Known rows, with every step that occurs
F -> X: [ -0.2  41.3  32.9   5.4   8.8  -4.9 -23.6 -21.4   5.6  14.7   5.7  -7.8
  -9.9   0.1  -2.2 -37.6 -11.0   4.3  16.3]
E -> C: [ 17.6  -7.0  26.4 -35.6 -19.4  -2.1  -1.3 -26.8   3.3   6.2  35.8  -9.9
  -4.4 -22.0  -1.4  25.8 -17.0  48.6 -33.0]
C -> J -> A -> F -> X: [ 12.3  37.8  -9.0   4.1 -11.4 -14.8 -22.2  -1.9   7.5 -17.6 -25.5 -49.3
  -1.0   7.0  -2.6 -53.5  14.0 -24.9  11.2]
C -> J -> U -> F: [ -4.3 -20.2  -8.9 -20.5 -30.6  -5.5  -7.0  -2.8   7.0  -4.5 -32.9   2.7
   4.5   6.5   1.8  30.6   7.5  -1.0   8.6]
E -> U -> F -> A: [ 17.3  50.0  23.9  19.0 -47.0   9.5  30.1  -8.0 -10.4   1.3 -71.3  -6.1
 -14.3  -6.1  -8.9  26.9   2.5  11.8 -17.5]
J -> A -> F -> X: [ 28.3  55.5  -3.0   2.0   2.5 -11.6 -17.1  -3.0  -3.3 -16.3   8.2 -49.0
 -14.4  -6.6   8.9 -46.3   4.9  -8.4   5.1]
U -> F -> X -> E -> C -> J: [-37.7 -24.7  11.9  -5.5  25.4  -0.5   4.0  -8.7  -0.6  -8.5 -21.4   6.2
  -2.5  21.3   7.5   3.0  11.0  -8.3  14.5]
U -> F -> A: [ -1.4  35.0  25.3  -8.9 -37.6   6.1   5.0  -6.3 -10.7  10.0 -33.4  -8.0
  -0.7   5.3  -8.6  28.9   2.5   4.4 -16.8]
J -> U -> E -> X: [  5.7 -39.0 -26.9  -7.0  -0.4   3.4  18.9  25.6   3.4  37.7  27.9  22.8
  -2.2  -9.3  10.1  15.6  -4.0  19.0  -0.8]
X -> E -> C -> J -> U: [ -2.8 -65.3 -24.3   2.7  11.9  -3.6 -13.9   4.8   9.1 -12.4  60.6  35.7
  14.2 -15.2 -10.2  29.6  -8.9   5.5 -12.0]
E -> X: [ 23.8   1.8  37.3  -3.9   6.4   5.8   5.1   0.1  -3.2  33.1   1.2   1.4
 -10.2 -18.8  -3.9  14.9  -5.7  21.6  12.0]
C -> J -> A -> F: [ 30.3  24.1 -10.7 -12.6 -27.9  -7.1 -19.3   1.3   6.0 -24.8 -15.5 -52.7
   2.1  -6.8 -11.8 -12.3  16.3  -3.9 -19.8]
U -> F -> X -> E: [-22.4  28.6  29.5  14.2  53.6   8.1 -12.5  -2.7 -10.1  -6.5  -7.2   1.7
 -15.4  20.1  12.6 -17.0  10.7 -18.5  26.9]
E -> C -> J -> A: [ 15.3 -10.8  -6.2 -29.7  -9.8 -14.8 -22.4 -26.9  11.1 -20.3  10.9  -7.3
   3.8 -21.0 -12.4  -3.8   1.6  30.7 -27.2]
E -> C -> J: [ -1.3 -25.4  16.5 -34.7 -29.8  -6.8  -5.2 -24.4  12.8   5.9   2.9  -7.9
   7.4  -9.9 -14.8  20.3  -9.6  34.5 -29.6]
E -> U -> F: [ 27.6  45.3  32.7  -3.3 -17.8  10.7  25.2 -20.7  -3.6 -10.0 -66.9 -17.6
 -30.6 -11.0   6.7  21.9   5.6  30.6  -4.3]
A -> F -> X -> E -> C -> J: [-11.4 -21.9   2.8   6.5  -0.2  -2.1   8.0   8.3   2.8  -6.9  23.3 -28.5
   5.0   9.8  -0.9  -8.8   4.9 -14.1  -6.3]
U -> E -> X -> F: [-18.1 -11.7   6.9 -18.0  20.4  18.1  24.5   6.8  -5.5  26.6 -16.7  27.2
  14.2  12.0   2.2   3.1 -13.6   2.3   0.5]
A -> F -> X: [ 13.6  44.3  23.2   0.9 -21.7  -3.1  -2.0  -0.9   0.5   8.8  -0.4 -48.5
 -11.8   5.8   6.8 -24.9  -4.6  -5.3   5.5]
U -> E -> X: [  0.0  -8.9   8.4 -17.5   5.6  11.2  21.5  11.6   1.6  40.8  -3.4  -3.0
  -8.1  -1.6   2.3   2.7   2.6  24.1 -13.3]
X -> E -> U: [ 29.1  36.9  29.0  41.4  39.5  17.4  -2.7  -5.4  -3.4 -14.7  11.3   5.2
 -23.3 -21.8 -11.3  -5.4   0.0  11.0  -6.6]
A -> F -> X -> E: [  6.6  30.7  12.9  28.2  30.7   6.2  -9.8  15.0  -7.1  -5.1  29.5 -30.9
 -11.6   9.0   3.3 -25.9   2.1 -25.3  11.5]

Rows
[  6.5 -21.6 -43.5 -48.0 -52.0  -6.2  21.0   6.6   9.8 -18.6   0.7 -53.8
   7.3   1.4   3.0  -3.7  13.7  21.5 -62.3] : U -> E -> C -> J -> A -> F
[ 18.7   6.5 -17.5  10.2  38.6  -6.7  -5.3   5.8  -9.8 -29.1  52.0 -26.3
 -11.9 -12.0  13.4 -22.1   5.8  -2.1  -8.4] : J -> A -> F -> X -> E -> C
[ -4.5   6.6  22.0  19.3  -2.1  11.4  12.5   3.8 -15.3  30.5 -21.0  45.1
  27.9   0.6 -22.3  19.6 -21.8 -19.2   9.9] : E -> X -> F -> A
[ 10.0   0.7 -17.2 -14.6 -30.2 -20.8  -0.5  -9.8   8.3 -17.8  -7.0 -45.8
   1.6  -3.8   5.6 -31.2   4.4   1.4 -12.8] : E -> C -> J -> A -> F -> X
[-14.2 -41.5 -29.0  -5.4  12.0  10.2  20.7  19.0  -2.7  24.2   4.6  52.8
  21.4   4.4   9.0  14.3 -19.1  -4.9  12.8] : J -> U -> E -> X -> F
[ 19.0  33.2  29.7  24.6  30.4  20.7  20.3  -3.3 -11.3 -23.4 -34.8  -1.2
 -28.0  -5.8   5.2  22.3  13.9   7.4   1.1] : X -> E -> U -> F
[-15.4 -26.3 -37.4 -18.5 -30.3  -3.6 -10.6   9.6  19.7  10.3  14.4  11.2
  14.2   7.7 -10.6  -8.1   0.3   2.0 -14.2] : C -> J -> U -> E
[-20.8  -7.5  18.0  -7.9  38.5   3.4   8.1 -11.5  -9.9  -8.9   9.3   5.5
 -14.4   9.2  20.6   8.6   2.0   9.3   9.3] : U -> F -> X -> E -> C
[  4.5  -4.1  10.0   4.6  17.1   2.2  12.8   6.5  -7.2  -6.7  48.0 -27.8
  -8.9  -2.4  12.4  -3.9  -4.8   1.5  -9.2] : A -> F -> X -> E -> C
[ -9.3  32.2  17.5   6.5 -17.1   8.8 -13.0 -11.6  -9.4   4.4  -8.8  31.7
  30.3   7.6 -27.4   5.3 -28.2 -16.3 -10.1] : X -> F -> A
[-22.5 -35.0 -42.4  14.1 -12.9   9.9  27.9  29.7  -9.4  35.6   2.1  67.0
  36.0   9.2  -6.7  17.5 -20.4 -21.7   0.4] : J -> U -> E -> X -> F -> A
[ 21.3 -20.4 -23.6  -8.7   8.4  -2.8  -5.0  11.1  -1.3 -38.8  34.9 -31.0
   2.7 -12.1  -6.7   9.7  14.5  -2.5 -31.7] : X -> E -> C -> J -> A -> F
[  2.4   4.4 -13.2   1.6 -42.0  -1.8   4.1   6.4  -8.4   6.6  -6.7  22.2
   8.3   0.8  -2.3  42.5  -3.1  -4.0  -6.6] : J -> U -> F -> A
[ -9.2  30.0  25.8  31.8  61.7   4.8 -32.1  -3.4  -2.2   1.4  39.8  10.7
  -9.6   2.5  -5.3 -38.2  -1.8 -16.8  25.0] : F -> X -> E
[-10.9 -56.8 -32.5  -6.7 -14.1   0.2  14.3  25.7  13.4  37.3  -4.6  23.5
   9.4   2.0   0.0   7.6   6.5   2.4   6.9] : C -> J -> U -> E -> X
[-28.8 -61.3 -36.2  -4.7  -3.4   6.0  15.4  20.6   7.1  22.5 -21.9  54.0
  33.3  18.5  -3.5  12.3 -11.9 -21.2  17.7] : C -> J -> U -> E -> X -> F
[-13.6 -12.8 -11.0  16.7  51.7 -12.5 -31.4 -13.9   5.1 -24.9  30.4  15.4
   1.0  -6.3  -7.2 -46.0   4.7 -10.1   9.3] : F -> X -> E -> C -> J -> A
[-17.1 -35.2 -15.1   3.4  31.8  -4.7   6.4   1.7  -6.4 -10.8  37.0  33.5
  -9.4   2.3  27.3  20.0  -1.3   0.8  20.0] : J -> U -> F -> X -> E -> C
[  5.1 -56.8 -18.1 -22.5 -39.2 -14.7  -7.5 -12.6  16.1   1.7  33.2  16.6
  14.0 -19.0  -9.1  32.9 -15.2  25.3 -15.4] : E -> C -> J -> U
[-23.8  -7.4  -8.6  -0.1 -14.9 -14.1 -11.9  -6.3   9.4   2.2 -43.3  11.3
   2.5  18.2  11.6  -6.1   4.9 -20.4  39.5] : C -> J -> U -> F -> X
[-11.2 -14.7 -19.1   0.0 -55.8  -6.1  -1.2   7.3   1.9   6.2 -35.5  19.4
  18.3   9.2 -14.1  34.0   7.8 -18.7  -2.7] : C -> J -> U -> F -> A
[  6.6  57.5  36.5  16.1  -7.9   3.0  22.5 -23.6  -1.7  -1.4 -79.5 -12.2
 -34.1  -0.2  16.0 -17.2   2.3   9.6  23.0] : E -> U -> F -> X
[-32.9 -20.2 -16.0  26.3  36.2  -4.1 -21.3  12.0   1.8 -10.8  -8.6  29.4
   0.5  22.2   7.9  -8.3  12.7 -39.2  46.5] : C -> J -> U -> F -> X -> E
[ 20.4  43.9 -10.6  32.3  51.4  -2.0 -25.6  13.5 -10.2 -30.2  34.3 -28.4
 -14.3  -4.0   6.2 -50.4  14.3 -27.1  15.1] : J -> A -> F -> X -> E
